Each row comes from the steps of one walk. Every step used is in the known rows, and no mark comes twice. Write the walk behind each row, first mark first.
Known rows
nali-fiti-nadub-valo-rabi-pala-gikad: [  3.4  24.5  -5.4  -4.0  35.1 -24.0 -14.0  -4.1  27.2  19.3  17.4   8.0
  74.0  -1.0  32.3   2.6  -7.1  -3.4 -19.3  -5.9  12.9  17.7]
pala-nali-fiti-rabi-valo: [ -5.9   7.9 -17.4  10.9  34.5 -27.4   3.7  -7.0   4.6   3.2  -1.2 -16.1
  45.1  -6.0  12.2  -6.1   3.1 -11.9 -17.6  25.3   7.9   5.9]
nadub-valo-rabi: [ 13.3  23.4  21.8  -7.4  19.1  -4.1  11.5  -3.0  14.0  18.7   6.7   9.4
  34.5   1.9  25.2  -5.6 -19.6  -4.4 -26.9  -8.3  15.1  18.8]
nadub-valo-rabi-fiti: [ 13.6  12.0  24.0  -6.5  29.5   2.2  11.6  -1.2  10.4  29.0   1.7   1.7
  51.1   0.3  15.3  -4.5  -7.8  -1.0 -33.9  -7.4  14.3  18.1]
fiti-nadub-valo: [  9.5  20.9  25.1  -6.4  17.9 -17.0   1.4  -1.8  17.4  10.4  16.3  -5.6
  31.3  -5.7   1.7  -5.9  -6.8   3.8 -17.5  -5.7   8.8 -12.9]
gikad-pala-nadub: [-20.3  18.0  19.8  -7.4  40.4 -24.9  -0.1  -3.7 -14.7 -27.4 -11.4 -25.4
  -3.4  12.3  24.5   2.1   4.1  16.3  12.6  -9.5   8.8  13.8]
nali-fiti: [ -6.5 -10.3   7.6   2.3  10.9  -7.2   0.3 -17.0  -2.6 -11.7  -6.8 -17.3
   4.8  -5.8   6.5  12.2  -5.4 -16.0  -3.1   5.0   3.3   8.2]
nali-pala-nadub-valo: [ -4.8  18.3   7.7  -9.0  28.7 -46.8   8.4   4.7   3.1   6.5  12.9 -23.7
  29.1   4.2  29.6  -1.8   4.1  20.7  -9.7 -13.7  16.8   1.6]
fiti-nadub-valo-rabi: [ 19.3  25.4  25.8  -2.9  28.6 -10.7   4.9  -6.8  24.7  27.5  18.8   5.3
  47.4  -0.3  14.8  -9.8  -9.1   3.0 -22.4 -11.0  13.7   6.8]
gikad-resos-ligumil: [  0.3  22.9  18.1 -25.4   4.3  26.0  -7.8  -5.2 -18.0  -9.9   4.3   1.6
  -6.2  -7.4  15.7  19.1   0.4 -24.0 -14.8  -9.5  14.0 -11.0]
fiti-rabi: [  8.0  15.1   9.0  -9.0  23.8  -5.9   2.1  -2.9   0.2   9.0  -1.7  -4.7
  22.9   9.6  -0.1   2.0  -3.7  -5.4 -10.5   5.2  10.2  -1.6]
pala-nadub: [-12.0  14.4  19.4  -3.4  24.9 -14.5   6.7   1.1  -7.9  -6.1  -3.3 -18.1
   7.1   5.6  15.8   3.8   2.1   8.9   1.3 -10.4   4.6   0.9]
resos-gikad-pala-nadub-valo: [-15.4  35.8  31.6  -9.4  32.2 -25.5  -1.9  -7.2 -10.9 -46.7  -0.9 -12.0
  -4.6  10.6  33.4  -4.4 -10.8  15.8  -0.8 -21.7  32.8   5.3]
fiti-rabi-pala-nadub-valo: [ -2.0  39.4   9.7  -1.8  46.1 -20.1   6.7  16.9  14.8  16.7  18.7  -4.2
  69.6  12.0  23.7  -6.3   2.7  18.1 -19.6  -8.1  18.9  -2.9]
gikad-pala-nali-fiti-rabi: [ -7.9   7.7 -12.2  -5.5  36.6 -31.5  -5.8 -22.6   5.3 -21.1 -10.5 -15.4
  12.4   7.7  12.7  -1.3  -4.6  -3.9   1.8  26.4  12.1  18.5]
nali-fiti-rabi: [  5.2   0.7   1.3   6.9  25.6  -7.9  -0.5 -14.0   3.5  -1.1   0.5  -9.5
  23.9   0.1  -1.2   9.3   0.5 -12.8  -9.2   8.4  11.0   4.3]
valo-rabi-pala-gikad-resos-ligumil: [ -3.0  38.7  -4.6 -38.2  20.0  21.3 -21.3   4.1 -12.5   8.5   3.0  19.9
  35.5   5.1  47.4  20.5  -3.5 -24.0 -16.8 -12.7  17.5  13.6]
fiti-nadub: [  1.8   5.1  19.9 -10.1  19.0 -11.3  -2.8 -10.2   4.1   7.0   3.1 -15.4
  16.7   0.8  -1.5   1.0   2.1  -2.0   0.8  -2.2  -0.6 -10.0]
fiti-nadub-valo-rabi-pala: [ 10.7  23.0  16.8  -8.6  36.1 -11.0   0.4  -3.8  27.3  37.1  21.0   0.9
  76.4   6.2  27.1  -9.8  -5.7   4.7 -17.9  -8.2  11.0   9.2]
rabi-pala: [-11.8  -0.1   6.6 -20.5  17.6  -4.5  -1.1  -1.9  -4.4   7.0  -7.6 -15.7
  33.9   8.5  20.2   4.8  -5.4  -6.3   0.5   3.2  -0.3   4.6]
fiti-nadub-valo-rabi-pala-nali: [  6.6  27.0   2.7 -17.4  32.0 -24.0   1.8  -6.9  36.5  38.7  18.9   4.1
  75.8   5.3  33.0 -17.7 -12.6   4.0 -17.7   8.7   8.5  10.8]
gikad-pala-nadub-valo-rabi-fiti: [ -2.9  25.6  28.3  -0.5  59.9 -18.8   8.5   0.7   2.6   2.2  -1.5 -11.1
  42.7  10.2  30.5  -7.3   4.5  24.2 -17.2 -17.6  20.5  30.1]
nadub-valo-rabi-pala-nali-fiti: [ -2.7  10.8 -10.1  -5.6  23.7 -19.4   6.5 -14.2  29.9  21.0   8.2   1.4
  63.2  -0.9  40.8  -6.5 -20.2  -9.7 -21.9  14.6  11.6  28.2]
rabi-pala-gikad: [-16.6  14.3  -8.3 -30.4  15.7 -15.4 -14.8   8.6  -6.6   0.5 -14.0  -3.9
  30.2  10.1  27.4   8.8 -11.1  -7.6  -2.5   2.7   0.6   6.8]
nali-pala-gikad-resos: [ -9.2  18.2 -13.0 -39.3   2.1 -22.7 -24.1  -2.7 -17.2  -7.5  -1.6  -9.2
   7.4  -3.0  32.5  12.9   1.5 -11.5  -3.7   1.1  10.6  10.1]

Write each row's walk
[ -9.2  31.5   3.7 -31.7  -1.0   4.1 -19.8   1.6 -13.4 -14.6  -5.5   6.3
  -1.0  -8.0  21.3  11.6  -8.8 -18.0 -11.3   0.1   6.8   6.5] => pala-gikad-resos
[ -0.1  23.7  -2.0 -22.5  22.5 -16.8   8.2  -2.9  26.7  30.0   5.5   6.9
  63.0   8.3  43.0 -13.9 -23.7  -2.2 -22.8  11.2  10.6  22.0] => nadub-valo-rabi-pala-nali
[-16.6   3.8  -8.8 -28.2  13.8 -17.8   0.2  -6.3   6.1   9.8 -10.1 -13.4
  31.9   9.6  26.4  -3.8 -13.3  -6.7   0.0  21.0  -2.4   5.9] => rabi-pala-nali
[ -7.5   4.0 -16.1 -32.0  12.5 -43.0 -13.9   0.3 -12.2  -0.1 -10.6 -16.5
   9.0   8.9  25.2  10.7  -4.3  -1.6   1.3   1.3   7.7   8.4] => nali-pala-gikad
[ 11.4  16.7   3.0   4.3  24.9 -27.3   4.5 -22.7  38.1  20.6  19.4   1.8
  47.1  -7.9  19.0 -10.1 -12.4  -3.6 -21.1   9.3  11.8  14.3] => pala-nali-fiti-nadub-valo-rabi
[  2.8  -7.6  22.8  -9.4  30.2  -6.8  -2.3  -8.2   0.1  16.3  -1.8 -22.3
  33.0  -0.3 -11.3   2.5  13.4   0.5  -7.1  -0.5  -1.7 -10.1] => rabi-fiti-nadub
[  9.6  10.4  28.2  -5.7  28.0 -12.0   2.2   0.6  15.2  19.5  11.7 -12.2
  47.5  -6.5  -8.0  -4.4   5.2   6.9 -24.9  -4.6   6.6 -12.5] => rabi-fiti-nadub-valo
[  6.6  -5.5  18.6  -9.5  29.7   6.3   6.9 -10.2  -2.8  24.3 -11.3  -7.6
  36.2   6.7  11.3   2.4   0.2  -6.5 -15.8  -3.4   5.2  20.4] => valo-rabi-fiti
[-10.3  -5.3 -15.3  -9.6  25.5 -13.7   1.1 -22.7  15.8  17.7  -3.7  -8.2
  49.3   5.5  37.7   0.8 -12.4 -14.8  -3.4  18.5   2.9  31.0] => valo-rabi-pala-nali-fiti
[  4.8  50.4   4.9 -27.0  24.7  -1.4 -22.2   4.2  18.3  22.4  23.9  19.1
  71.9  -5.6  41.0  -2.2  -5.4  -5.7 -25.5  -9.8  15.5  14.2] => fiti-nadub-valo-rabi-pala-gikad-resos
[ -4.0  38.2  26.1  -1.1  49.1 -24.1   8.1  -0.4   6.1  -7.4   3.2  -4.9
  26.8  12.1  41.1  -8.6  -6.7  21.2  -9.9 -19.5  21.7  30.4] => gikad-pala-nadub-valo-rabi
[  6.7  36.3   2.7 -19.4  34.2 -22.1 -13.1   6.8  24.5  29.8  15.3  12.4
  73.2   6.9  34.1  -5.5 -10.5   3.2 -20.6  -9.7  11.8  12.3] => fiti-nadub-valo-rabi-pala-gikad
[-19.3  -9.5 -16.0 -12.5  15.2 -20.1  -2.4 -16.9   9.9  -0.2  -7.5 -19.3
  33.1   0.9  24.7   4.3 -10.0 -14.3   0.3  25.0  -1.5  11.3] => rabi-pala-nali-fiti
[ -9.6   9.3  -6.7  -9.9  29.9 -27.5 -12.6 -34.4  -3.8 -43.1 -13.3 -13.6
  -3.3  11.8  18.7  -1.2 -11.3 -11.1   7.1  18.9  28.1  13.3] => resos-gikad-pala-nali-fiti-rabi
[  4.9  35.0  25.3   3.5  34.2 -14.1  15.5   3.9  14.0  14.5  12.1   3.7
  37.4   4.9  31.9  -6.2  -8.5  14.2 -21.7 -19.6  18.0  18.6] => pala-nadub-valo-rabi
[ 11.8  -2.7  23.7  -5.4  39.6  -0.6   1.4 -14.6   7.0  32.8   1.5 -11.5
  48.9   4.1   1.7  -1.0  11.0   1.4 -10.6  -6.4   4.1   9.1] => valo-rabi-fiti-nadub
[-13.5  28.0  15.7  -6.5  31.3 -19.5   8.3  13.6   9.3   7.2  11.7 -10.8
  50.3   5.8  31.8  -3.1  -3.2  15.8 -13.1 -12.3  11.5   0.6] => rabi-pala-nadub-valo
[  4.7  20.6  13.2 -12.9  26.7  -3.0   7.5   0.6  17.0  27.8   7.7   5.1
  64.0   7.6  37.3  -5.6 -16.4  -2.1 -22.5  -6.3  13.8  21.1] => nadub-valo-rabi-pala
[-13.1  34.5  25.5  -5.2  39.0 -31.0   5.4   4.4  -1.2 -24.0   1.2 -15.3
  11.6   7.2  27.8  -5.0  -3.7  22.4  -6.8 -13.5  17.5  11.4] => gikad-pala-nadub-valo
[  5.2  10.4  10.6  -3.7  49.0 -34.7  11.8   0.8   6.7  33.1  11.4 -19.5
  61.0   8.0  33.6  -3.6  12.7  24.2 -20.9 -18.9  20.6  20.5] => nali-pala-nadub-valo-rabi-fiti
[  7.2   9.7   8.5   5.9  36.8 -12.8  -1.6 -14.7  29.8  27.0  22.4  -4.2
  76.9  -2.4  25.7  -1.9  -2.6  -3.0 -16.6  -5.3  12.0  15.2] => nali-fiti-nadub-valo-rabi-pala
[-16.2   9.3   1.3 -27.1  21.2 -28.9  -2.7 -14.5  -4.5 -21.3 -20.4 -17.1
  -7.0  10.3  22.9  -5.2 -14.4   0.2   7.2  19.2   3.9  16.3] => gikad-pala-nali
[ -7.0   9.1  -7.0  -5.9  22.6 -32.5  -2.9 -13.1  33.0  12.1  18.4 -12.9
  60.2  -7.6  18.0  -7.2  -7.2  -2.0 -12.6  17.6   4.1  -2.8] => rabi-pala-nali-fiti-nadub-valo
[ -5.7  25.8   1.1  13.5  46.1 -21.7   4.5   5.5  18.3   6.6  21.1  -9.8
  70.2   3.2  22.4   1.5   6.4  11.5 -19.0  -4.8  19.4   2.8] => nali-fiti-rabi-pala-nadub-valo
[ -8.8  11.9 -22.1  -9.3  31.2 -18.6 -18.4   1.2   3.4   0.5  -4.0  -2.2
  50.1   7.4  17.7  13.2  -1.0 -12.5  -7.7  10.1  10.1   9.7] => nali-fiti-rabi-pala-gikad
[ -4.8  40.6  32.6  -6.4  42.8 -19.8   2.4 -12.5  -3.3 -29.2   1.3  -2.3
  10.8  16.0  47.1  -8.2 -13.9  15.7  -6.2 -26.5  37.0  25.1] => resos-gikad-pala-nadub-valo-rabi
